What can hang from each mark:
R: L M
M: J K R U V
L: U
U: L M
J: M
F: C X
H: K R
V: M
X: M

Each row was made from one small tree. The marks that hang from a mark follow it in brackets, in alphabetical order. Every link used is in the known rows. Write each row's tree.
In the rows, zero is written as 128.
Known rows:
R(L M(J K U V)): [116 127 120  75 107 130 127 121 113  71 115 108 128 102 107  94  89 164
  34 160 124 124 121 172]
F(C X(M(R(L) U))): [126 114 123 102 124  84 156 138  96 123 119 127  79 172 123 138 120 139
 109 111 148  94 121 151]
R(L(U(M))): [211 124 132 123 145 119 122 127 184 132 120 104 161 117  96 144 115 119
 184 136 170 143  94 121]
U(M(K)): [103 180 135 147 155 110  72 136 159 198 140 112 173 115 126 135 149 107
 174 133 125 148 101 128]
M(J K R U(L) V): [ 46 148 135 148 144 114 152 142 139  57 135 127 132 111 114  88 182 148
  41  89  68 137 166  88]
M(K V): [109 144 143 142 109 149  92 140 126 205 119 142 143 135 142 123 127 114
 113 152  89 124 132  71]
J(M(K R U V)): [ 93 169 132 140 119 101 134 116 138 138  99  95 119 162 133 102 139 157
  83 115 106 115 169  54]
H(R): [143 127 132 143  88 161 136 141 115 177 165 162 147 141 162 151 114  98
 188 168 129 152 113 130]
U(L M): [124 162 119 162 167 115  90 155 193 124 155 136 197 111 105 162 182 108
 215 100 160 175 100  86]
F(X(M)): [127 133 116 139 119 130  67 139 103 196 129 170 111 140 122 157 136 109
 184 127 142 114 114 148]
H(K R(L(U))): [122  43 128  90  73 168 183 114 127 122 154 123 140 142 134 156  82 118
 161 179 116 149  94 132]
X(M(J R U)): [118 149 125 147 139 119 132 135  89  98 137 133 106 135 192  99 158 137
 106 101 129  93 155 194]
V(M(K R)): [109 138 131 168 142 150  89 124 112 175 122 160 118  91 135 132 151 111
 153  91 123 121 116 157]
J(M(K R U(L) V)): [ 74 154 124 149 113 100 143 121 165  97 105 106 134 153 110 114 166 159
  91  86 110 133 158  33]
J(M): [150 178 117 138 139 126  94 134 147 182 125 112 159 180 163 144 112 121
 190 115 153 142 119 129]
U(L): [123 138 120 152 138 151  99 159 162 136 153 171 185 140 141 158 140 111
 186  89 136 164 105 108]
X(M(J K U)): [ 64 151 121 144  79 124 109 131  92 147 138 114 124 117 200  90 139 132
  90 124  93  88 124 218]
L(U(M)): [178 143 136 165 145 109 115 121 189 176 130 100 164 107 114 142 120 105
 204 120 141 134 123  95]
V(M(J K R)): [ 97 155 129 160 166 140  97 130 105 142 131 137 114  82 139 112 165 109
 129  89 109 125 121 212]
M(R): [155 154 139 142 189 142 106 142 125 157 136 168 138 162 152 138 133 116
 163  97 137 140 138 126]
H(K R(L(U) M(J))): [119  45 113  63  93 154 187  95 116  70 151 104 120 121 116 145  63 129
 133 177 128 151  95 206]
L(U(M(J R V))): [183 149 145 161 190  91 144 121 177 114 117  84 125 103  91 118 167 111
 149 119 125 131 169  71]
V(M(J K)): [ 90 155 122 160 126 150  81 136 108 171 140 129 138  72 155 116 141 102
 139 115 102 127 101 219]
V(M(K R U)): [ 82 137 130 171 115 139 109 123 110 146 131 150 125  74 142 109 140 136
 114  89 110 107 130 146]

Which tree is each row?
[131  31 115  70  70 162 180  91 123 100 142 124 126 128 113 163  52 133
 155 179 142 145  91 158] -> H(K R(L(U) M))
[136 140 145 148 143 133 138 142 121 116 129 152 131 135 142 108 136 147
  90 124 117 117 185  34] -> M(R U V)
[ 86  67 119  97  81 166 151 109  96 134 154 144 128 132 138 159  89 123
 145 198 117 143 131  88] -> H(K R(M(V)))
[ 77 157 118 146 134 132 129 161 148  73 172 132 183 112 156 108 139 135
 115  90 108 153 128 159] -> M(J U(L))
[183  96 117  88  86 159 143 121 111 114 143 159 128 133 119 160  80 124
 167 180 181 155  86 178] -> H(R(L M))
[101 143 144 101 148 121 150 138 112  65 119 112 113 124 117  75 147 158
  16 135  92 125 153 132] -> M(J K R(L) U V)
[109 148 125 113 135 133  97 119 114 145 119 122 125 113 125 113 107 126
  89 146 106 127 133 162] -> R(M(J K V))
[164 105 129 103 138  95 146 139  98 142  98 134  61 181 102 154 147 119
 119 137 152  98 132  96] -> F(C X(M(R(L) V)))
[178  60 129 100  37 146 174  91 135 125 106 127  98 108  78 143  77 128
 119 192 134 128 107 110] -> H(R(L(U) M(K V)))
[156 117 150 110 159 123 156 119 139  95  94 103  95 130  91  98 142 130
  61 125  94 124 145 128] -> M(J K R(L(U)) V)
[ 76 118 110 139  84  90 142 147 122 144 140 131 118 149 136 150 129 125
 139  96 123 105 114 121] -> F(C X(M(U(L))))
[208  95 129 149 143 151 128 120 137 116 108 150 114  91 106 143 129 121
 169  95 169 120 113 145] -> V(M(R(L(U))))
[147 114 130 139 147 137 130 113 128 104 108 117 100  76 103 112 142 119
 117  91 123 121 107 215] -> V(M(J K R(L(U))))
[ 77 143 141 145  78 139 114 139 124 174 129 129 150 118 150  99 115 141
  71 150  75 110 149  59] -> M(K U V)
[ 59 135 114 124 102 123 126 124 137  74 133 122 146  88 110 104 122 153
  59 116  98 134 137 128] -> R(M(J K U(L) V))
[ 69  72 109  54  88 155 178 113  88  45 174 114 138 120 140 128  71 152
  95 186 129 153 100 212] -> H(K R(L M(J U)))
[121 129 119 128 114  99 116 143 100 208 128 131  98 172 148 158 115 102
 166 123 132 101 109 152] -> F(C X(M))
[ 75  77 114  94  91 166 143 108  96 140 168 148 141 137 153 163  74 120
 168 174 124 151 106 153] -> H(K R(M))
[167 167 145 155 200 107 104 140 155 141 125 129 141 126 102 138 185 115
 166 135 153 143 158  33] -> U(M(R V))
[208 138 126 116 161 111 144 111 166 118  92 100 123 184 112 140 114 138
 165  94 173 136 124 126] -> J(M(R(L(U))))
[ 84 140 134 146 107 114 134 125  87 112 114 120  85 123 170  83 177 142
  49 127  89  79 170 137] -> X(M(J K R U V))
[209 114 146 114 180 129 162 131 141  71 104 115 105 138  98 110 141 128
  93 127 131 130 158 111] -> M(J R(L(U)) V)
[171 179 134 112 237 102 112 147 151  80 139 106 146 128 103 125 178 120
 155 120 171 165 117 176] -> U(M(J R(L)))
[164 119 114  84 114 143 115 126 123  89 130 145 154 124 126 130  60 162
 113 137 178 133 101 176] -> R(L M(U))
[177 107 120  87 102 144 125 128 122  81 116 141 141 116 111 124  73 166
  87 162 171 124 128 102] -> R(L M(U V))
[111 119 130 134 113  81 157 137  95 149 115 127  70 161 127 131 140 132
  98 123 119  82 164  70] -> F(C X(M(R U V)))
[184 142 142 164 180  99 129 115 184 153 121 109 142 117 101 139 140 111
 196  99 144 134 140  88] -> L(U(M(R)))
[174 122 134 155 132 139 112 131  98 153 106 163  92 154 164 137 175 118
 143 130 149  91 163  78] -> X(M(R V))
[122 169 133 138 147 110 113 116 140 168  91 106 113 179 124 124 152 133
 122 116 118 127 154  67] -> J(M(K R V))
